Each row comes from the steps of one walk. Every step used is in the known rows, and no mark comes twice. Write the walk behind each row, first mark first.
Known rows:
zoku, gonur, nokap, sipat: -21  -13  3  4  22  -16  6  -23  25  -2  16  -7  0  -4  6  19  -35  20  1  -33  6  -5  12  11  -12  -5  -27  -30
beba, guvo, nekos, fegi, nokap: -20  -21  18  -1  15  42  21  -33  16  17  12  6  29  -19  -27  3  5  -6  -6  -19  15  -11  -5  4  9  -10  -13  1
nokap, sipat, libi, guvo, nekos: -8  -4  -21  1  11  -7  22  -34  34  -17  24  0  26  -22  12  16  -24  -17  0  -38  -2  -8  25  1  21  -18  -19  -7
guvo, nokap: 2  -13  6  4  15  3  14  -23  25  -15  25  -8  8  -10  -19  1  -4  11  -2  -28  13  -6  6  -6  2  -2  -19  -12
beba, guvo, nokap, sipat, nuvef: -14  -3  15  -3  5  10  9  -31  20  -13  8  -7  19  -13  5  11  -37  10  9  -24  15  1  -13  -7  0  -15  -26  -6
nekos, sipat, beba, guvo, nokap: -15  -18  24  1  16  -7  24  -16  21  -26  20  -14  9  -20  -11  5  -17  -2  3  -26  9  3  8  -28  -2  -4  -27  12
nuvef, gonur, nokap, sipat, nekos, fegi: -18  -9  14  -20  16  2  11  -35  24  27  8  3  -9  0  7  19  -33  25  -4  -15  4  3  39  15  14  -2  -26  -20
beba, guvo, nekos, sipat, libi: -15  -14  9  5  11  -7  23  -26  22  -5  8  2  9  -15  2  5  -6  -19  6  -21  -2  7  10  -6  1  -13  -26  0
fegi, nekos: -7  -19  12  -16  20  16  14  -23  20  -23  22  -4  16  -5  -3  5  -9  -1  -7  -15  15  -9  18  -12  0  -1  -5  -6
zoku, gonur, nuvef: -18  -20  8  -8  17  8  15  -30  11  -6  26  1  7  5  -3  14  6  29  2  -24  7  -5  -10  6  -28  -2  -22  -25
zoku, gonur, nokap, sipat, libi: -19  -8  -6  5  23  -15  6  -30  34  9  14  1  -3  -9  19  21  -30  14  2  -33  -4  3  -4  16  -12  -10  -32  -23
fegi, nokap, sipat, libi, guvo, nekos: -10  -7  -19  4  23  -4  16  -40  38  -8  33  6  37  -34  -3  10  -18  -18  -1  -37  -2  -18  16  -5  31  -23  -14  1
nuvef, gonur, nokap, sipat: -6  -10  11  -3  16  -7  3  -33  28  -14  18  -1  -11  7  -5  15  -39  16  5  -25  8  -6  45  15  7  -12  -23  -33
fegi, nekos, sipat: -10  -20  20  -11  23  -9  16  -17  20  -36  23  -7  21  -8  -3  4  -18  -12  0  -16  11  -6  35  -26  0  0  -10  -1
nuvef, gonur, nokap, sipat, libi: -5  -4  2  -1  18  -10  2  -39  38  2  15  6  -11  1  8  18  -32  7  6  -23  -1  3  25  18  6  -17  -26  -29
libi, guvo: -9  -14  8  -8  5  11  13  -23  25  -22  28  -5  20  -6  6  9  -25  1  -2  -31  9  -14  6  -2  2  4  -19  -16
nekos, fegi: -11  -17  17  -9  8  40  18  -26  20  5  15  -3  14  2  -6  7  -13  -1  -8  -22  16  -3  -5  10  -9  3  -17  -12
nuvef, gonur, nokap: -8  -16  18  -9  14  -9  1  -27  25  -2  22  0  -15  9  -8  12  -17  25  2  -18  10  -5  34  13  2  2  -20  -38
nekos, sipat, nuvef, gonur: -17  -20  30  -23  12  -33  10  -25  18  -10  22  -9  -3  8  13  8  -34  4  8  -7  11  1  23  -8  6  4  -17  -23
libi, guvo, nekos: -10  -17  -4  -7  8  -9  19  -24  20  -18  31  -6  24  -11  -2  9  -6  4  -4  -32  8  -15  30  -5  17  -2  -15  -16
nuvef, gonur, nokap, sipat, nekos: -12  -6  9  -16  19  -20  5  -32  24  11  14  -1  -18  1  9  15  -34  29  -1  -18  3  -2  47  5  14  -4  -22  -25
nekos, sipat, nokap: -16  -11  12  2  15  -8  12  -23  21  -12  17  -3  1  -5  8  3  -21  -3  4  -21  7  9  14  -14  -8  7  -21  -6
zoku, sipat, libi, guvo, nekos: -19  -16  -8  3  8  -21  27  -28  31  -18  20  3  27  -17  -5  12  15  -19  -11  -28  -4  -5  32  -8  14  -9  -14  -6
nokap, sipat: -2  -6  4  3  15  24  12  -28  22  -19  18  -8  6  -2  0  7  -36  -9  -1  -31  9  -10  12  2  -5  -14  -16  -15
fegi, nokap, sipat, beba, guvo, libi: -13  -9  11  9  22  30  23  -42  24  -13  24  -4  14  -29  -4  8  -35  0  4  -29  4  -15  7  -15  -1  -23  -20  11
gonur, nokap, sipat, libi, guvo: -11  1  -3  4  10  -5  2  -32  43  -12  18  6  19  -17  20  21  -40  5  5  -37  -1  -7  14  7  7  -8  -32  -19
beba, guvo, libi: -5  -13  17  6  -1  26  21  -34  18  -14  12  -2  7  -5  3  6  -25  11  9  -22  6  -3  3  -2  -19  -9  -26  -14
fegi, nekos, sipat, nuvef, gonur: -21  -24  29  -35  21  -37  11  -26  19  -21  25  -6  9  2  12  10  -28  1  4  -1  14  1  44  -20  14  0  -8  -10
sipat, nekos, fegi, nokap: -16  -15  19  -11  24  38  16  -31  20  36  19  3  16  -17  -6  1  -4  8  -14  -14  12  -8  -12  -7  10  8  -14  2
guvo, nekos, sipat: -9  -19  9  3  16  -26  21  -17  16  -18  24  -8  12  -8  -12  0  -2  -4  -1  -24  7  -7  39  -12  9  -4  -18  -13
nekos, sipat, libi, guvo, nokap: -6  -13  0  4  9  -32  19  -22  42  -27  32  -2  32  -28  3  8  -17  -12  9  -36  -2  3  12  -22  12  0  -32  2

Which walk is each row?
-19  -10  21  -12  18  4  9  -34  21  -11  11  -4  -17  -1  7  22  -46  14  1  -21  7  -3  30  7  0  -15  -26  -16 -> nuvef, gonur, nokap, sipat, beba, guvo
-16  -13  31  -11  12  -17  9  -18  17  -11  17  -11  8  -1  14  5  -26  5  4  -14  13  -1  0  -13  -4  8  -21  -17 -> nekos, sipat, nuvef
-22  -22  35  -31  21  -53  0  -22  22  -9  19  -2  8  3  13  14  -23  26  8  -1  16  -1  56  -18  15  8  -17  -23 -> fegi, nekos, sipat, nuvef, gonur, nokap
-1  -9  -8  2  8  -5  17  -28  34  -38  30  -7  31  -21  -5  13  -36  -2  5  -43  8  -11  21  -13  16  -12  -23  -6 -> libi, guvo, nokap, sipat
-23  -17  15  -17  6  -46  16  -19  17  -18  30  -10  33  -13  18  11  -21  6  4  -22  11  -10  32  -20  21  7  -20  -14 -> libi, guvo, nekos, sipat, nuvef
-11  -20  19  0  21  44  13  -31  22  13  23  2  23  -14  -23  1  -6  -5  -9  -20  16  -13  -13  4  3  1  -11  -4 -> nekos, fegi, nokap
-25  -12  9  2  10  -13  18  -25  13  -11  8  2  9  -10  -3  5  -13  -2  6  -21  5  12  24  -15  0  -4  -24  1 -> beba, guvo, nekos, sipat, nokap
-20  -16  31  -4  16  10  20  -18  15  -19  14  -12  1  -9  6  7  -28  -8  0  -19  7  0  3  -19  -14  -2  -23  3 -> nekos, sipat, beba, guvo
-10  -5  2  -4  31  19  12  -34  25  11  21  -2  9  -22  1  2  -25  2  -7  -24  5  -14  4  -14  15  -10  -11  -1 -> fegi, nokap, sipat, nekos
-12  -6  2  -9  5  -20  9  -29  29  -24  27  -9  34  -20  15  15  -41  9  7  -35  14  -8  8  -14  18  -6  -25  -9 -> libi, guvo, nokap, sipat, nuvef
-22  -20  25  -16  8  -18  14  -29  17  -10  15  -7  -1  13  -4  11  -9  4  -5  -2  12  1  26  -3  1  1  -9  -26 -> zoku, sipat, nuvef, gonur
-10  -13  11  4  22  48  13  -35  27  2  21  2  27  -16  -17  6  -28  -16  -6  -26  13  -14  -1  4  6  -12  -12  -1 -> nekos, fegi, nokap, sipat
-12  -15  10  -1  7  17  19  -26  11  -4  10  -3  8  -4  -9  5  -5  1  -2  -22  11  -6  10  3  0  -11  -17  -12 -> beba, guvo, nekos
-23  -14  -3  -4  9  -39  20  -23  22  -22  29  -1  23  -17  8  9  -16  -2  3  -30  3  3  41  -21  18  6  -22  -3 -> libi, guvo, nekos, sipat, nokap
-9  -1  0  -10  18  12  16  -28  19  3  13  -8  1  -9  16  8  -33  3  -6  -24  5  -4  12  -6  1  -6  -17  -7 -> nokap, sipat, nekos
-14  -6  7  -16  14  34  22  -31  21  18  7  -3  8  -7  13  11  -31  0  -11  -22  7  0  4  4  2  -2  -21  0 -> nokap, sipat, nekos, fegi
-8  -13  0  5  18  -29  23  -22  26  -5  22  -1  9  -14  2  3  3  -15  0  -23  0  1  22  -10  8  -9  -21  -7 -> guvo, nekos, sipat, libi
-12  -9  13  -22  12  -4  9  -37  19  -7  20  -8  -5  9  14  14  -45  5  5  -15  13  -4  16  6  7  -11  -14  -24 -> nokap, sipat, nuvef, gonur
-18  -18  16  -8  4  37  25  -28  11  9  5  1  18  -4  -11  9  -3  -4  -6  -19  12  -2  4  9  -1  -6  -21  -6 -> beba, guvo, nekos, fegi
-12  -15  -1  3  25  28  21  -35  23  8  24  0  30  -23  -28  6  -7  -13  -8  -29  12  -17  21  3  22  -18  -8  1 -> guvo, nekos, fegi, nokap, sipat
-10  -15  11  -9  24  -12  17  -23  32  -21  20  1  19  -14  10  5  -11  -20  0  -15  3  3  18  -21  2  -5  -13  6 -> fegi, nekos, sipat, libi
-19  -16  3  -1  34  23  26  -34  22  11  29  -5  21  -27  -21  10  -8  -12  -17  -28  13  -18  20  -7  23  -17  -9  12 -> guvo, nekos, fegi, nokap, sipat, beba
-17  -9  4  -4  19  15  25  -30  13  -14  12  -10  2  -14  1  13  -25  -7  -7  -29  8  -8  17  -4  4  -24  -16  5 -> nokap, sipat, beba, guvo, nekos
-4  -1  -3  9  9  20  17  -36  36  -13  6  3  14  -23  -1  10  -27  -13  8  -32  2  8  -10  0  -1  -26  -29  4 -> beba, guvo, nokap, sipat, libi
-7  -4  -10  -11  12  -15  19  -27  31  -16  26  -7  27  -27  10  11  -32  11  -1  -39  4  -7  25  -20  23  -6  -26  2 -> libi, guvo, nokap, sipat, nekos
